Known rows, with every step that occurs
m > c > u > n: [  1 -16  22  12 -87 -28 -16 -11  12 -24  12 -10 -12 -70  -1  60  43 -29
  29 -17  39  -8  28]
u > c > a > n: [ 24  25 -38   0 -28 -15 -15  15  36 -53 -11 -29 -26  -1   4  44  43   8
 -27  29   3  10   9]
u > n: [  6   4   4   3 -74 -10 -10  -2   6 -11  -7  -2 -30 -25  -2  58  34  -6
  26   4  18  22  14]
d > c > a > n: [ 27  13 -34 -19 -65 -11   8  12  30 -30 -21 -18 -24  23 -11  50  36  -3
 -13   5  12  27   1]
c > r: [ -6  13  -7 -16  -7 -21 -18 -16   7   8   2  18 -16 -16  15  23  24  -1
   4 -19  -7  -8  -4]
a > n > m > c: [  2   4   8  -3 -13 -44  27  -9  10  25 -17 -26 -54 -19 -17  97  17   1
  41 -44  33  12  25]
r > n > m > c: [-20  18   3  -4  52 -47  51  -7  -3  48 -20  10 -50 -58 -14  31  21  17
  52 -49  30  -7   0]
a > c > u > n: [  27    5    9  -11 -113  -24   -9   15    8    2   -2   16   10  -15
   -5   35   45  -21   49   -2   31  -14   13]
a > c: [ 32  31   2 -35 -37 -28  19  11  11  42 -15   6  -7  14   3  42  17  16
  43 -20  18   4  19]
a > c > r > n > d: [ 11  26 -20 -28  86 -32  -6  -3 -28  -4   8  60   6 -13  -3 -37  38 -19
  69  -5 -13 -28 -18]
n > m > c: [ -4  23  10 -10   8 -45  40 -14   7  59  -4 -17 -50 -37  -6  64  12  13
  40 -50  26   6  24]
r > n > d > c > u: [  0  33 -29 -20   4 -15  12  -3 -15  20  13  32  16  -4  -6 -18  43  -5
  55  21   9 -39  -7]
d > c > a > n > m: [ 20  29 -35 -21 -37 -27  40  19  18  27 -26  -9 -43  44 -24  45  31   6
  16 -12  15  17 -12]
c > a > n > m: [ 19  16 -23  -8 -36 -26  38  19  21  -5 -21  -8 -50  20  -7  55  32  -2
  -7 -25  12  19 -19]
r > n: [-14  14 -12  -4  19 -14  28   1   1   0 -25  25 -28 -36   6   8  26  26
  18  -6  13  -4 -21]
u > n > m > c: [ -5   6  17   2 -15 -42  21 -11   2  39  -5 -11 -51 -47 -19  73  25  -9
  57 -39  36  13  31]
c > u: [  1  15   0  -6 -76 -15   4  -1  16  10   8  -2  -4 -22  23  35  30   5
  -1  -9  14 -22   2]
a > n: [ 16  -1  -6  -4 -63 -11  -4  -1  16 -28 -26 -21 -36  11   1  88  22   6
   9  -3  13  19  11]
a > n > m > c > r: [ -8  -1   8  -9  14 -48  -6 -20   6  14 -10   0 -39 -23 -14  62  25 -19
  41 -49  16  -9   6]
c > u > n > m: [ -4  16   0   2 -79 -26  20  12   0  37   0  11 -29 -11  -9  40  39  -6
  44 -12  27 -13  -7]
d > c > r > n > m: [-27  41 -29 -24  61 -35  38   1 -16  78 -32  55 -29   9 -24 -23  28  20
  66 -20  10 -26 -36]
n > a: [ 11  32 -31 -20   5 -12  17  -3   1  15  -2 -20 -38  -5  14  14  29  16
  39   9  -6  -3 -26]
d > c: [  7  40 -20 -29 -38 -14  15  -6   8  58 -18  -5 -18  26  -8  40  18  28
  34   7  14  10  21]

Rows
[-26  -5   3  -3  66 -37   1 -21  -1 -15 -12  32 -21 -81   1  -1  31  -4
  29 -39  14 -21 -14]	m > c > r > n
[ 21  31 -20 -43  26 -34  -9   1  -2  25  -5  17  -6   8   3 -15  33  -5
  67 -12  -6 -26 -25]	n > a > c > r
[-22  10 -15  -6  46 -22   1  -9  -4  -7 -18  49 -17 -43   7 -16  34   7
  18 -14   0 -22 -30]	c > r > n
[ -6  27 -37 -10  55 -13  31   2  -8   0 -21   9 -36 -29   6 -22  38  22
  51  11   0 -18 -52]	r > n > a
[ 11  19  -5 -11  11 -42  44   2  27  15   9 -12 -45 -50   3  33  29  -6
 -11 -54  19  15   4]	n > m > c > a
[ 23  32 -31 -27 -16 -13  -9 -10 -11   9  -2  -9 -15  49 -19  53  28  -7
  58  29   0  12  23]	a > n > d > c
[-14   1  13  -5  12 -48 -12 -18  -1  26   4  14 -36 -49 -16  39  32 -25
  53 -47  19  -6  12]	u > n > m > c > r
[ 18  24   0 -37 -12 -35 -12  -1   6  29  -8  29   1   9   4  13  23  -4
  39 -26   3 -14   2]	a > c > r
[ 17  43 -39  -5  -4 -28  20  22  24   9 -16 -16 -46  23 -10  37  36  16
   3   9   7   4  -3]	u > c > a > n > m
[ 24  19 -15 -32   1 -33 -24   3  -7  10  -7  22  -8   3  -9 -10  45 -24
  85  -1   1 -19 -23]	u > n > a > c > r
[ 18   6  -2  -9 -13 -30  20  -5  35 -30  12 -20 -31 -69  15  36  32 -11
 -36 -41  15  23  15]	m > c > a
[  4  27 -23 -24   9 -18 -40 -20 -20  15  15  32  -1  13 -19   5  42 -34
  65  22 -10  -5  10]	u > n > d > c > r
[ 11  -1   9   5 -34 -25 -27 -17 -13 -34  40  -5  -6 -58  -1  40  49 -52
  51   2  14 -11  31]	m > c > u > n > d
[-11   2  12 -13  17 -39 -18 -31  11   3   7   2 -20 -57   8  41  23 -13
  16 -42   8  -9  19]	m > c > r
[ 36   0 -14  -5  10 -26 -11  -9  11 -76  27 -24 -28 -31   1  55  41 -44
  -2 -13  -1  21  20]	m > c > a > n > d
[ 24  35 -29 -33  44 -28  36  17  -8  26 -25  19 -17  -5  -6 -23  34  19
  87   1  12 -22 -35]	r > n > a > c
[   4   -5    7    7 -111  -11  -16    3   10  -20    5    1   -7  -36
    5   44   45  -16   19    4   24   -8    8]	c > u > n
[ 33  32 -17 -33 -44 -28  13  16   6  27   5  -1   7   3  11  -2  39   0
  60  -2  15 -41 -20]	n > a > c > u
[ 26 -16  -2   0 -43 -27   2   0  36 -70  -8 -35 -37 -42   1  76  34 -20
 -27 -31  19  27  14]	m > c > a > n
[-14  15   7 -15  37 -50   5 -23   3  44   3   9 -36 -38  -3  35  19  -8
  37 -55  12 -14   8]	n > m > c > r
[  9   7 -20  -2 -55 -10  -8   2  -1 -21   6 -10 -19 -28   5   9  54 -18
  50  22  11 -22 -28]	c > u > n > a
[ -8  21 -23 -12  89 -19 -10 -17 -25 -22  13  47  -9 -29   5 -29  39 -19
  41   3 -19 -24 -24]	c > r > n > d
[  1  43 -36 -26  50 -14  20 -10 -23  32  -3  30  -9   8 -16  -9  32   9
  65  24   0  -8  -2]	r > n > d > c
[ 11  23 -29 -30  11 -20 -39 -19 -13   1   3  17  -3  39 -16  24  35 -25
  56  14 -12  -9   6]	a > n > d > c > r
[-27  37 -32  -4  78 -25 -16  -6  -2   5 -17  37 -11 -36   4 -33  37  26
  30  23  -3 -39 -18]	u > c > r > n
[-11  10  -8  -9 105 -35 -12 -28 -24 -24  20  35 -14 -66   0 -16  38 -29
  48 -18  -8 -24  -5]	m > c > r > n > d
[  0  26 -20 -10  64 -14  16  -9 -22 -11   8  26 -19 -25   7  -7  35  -2
  41   9  -9  -8  -9]	r > n > d
[ 38   9 -27 -10  -6 -12  -8   2   8 -70  20 -12 -25   4   7  41  42 -37
  -9   7 -14  21   0]	c > a > n > d
[ 25  12 -16  -9 -10 -12 -16 -10  -8 -37   8 -13 -25  17   1  64  32 -20
  31  14  -7  12  14]	a > n > d
[ 14  39 -22 -25 -33 -16  -2  -9  -8  34  25   5  13  16   2  11  36 -10
  45  22   5 -28  12]	n > d > c > u
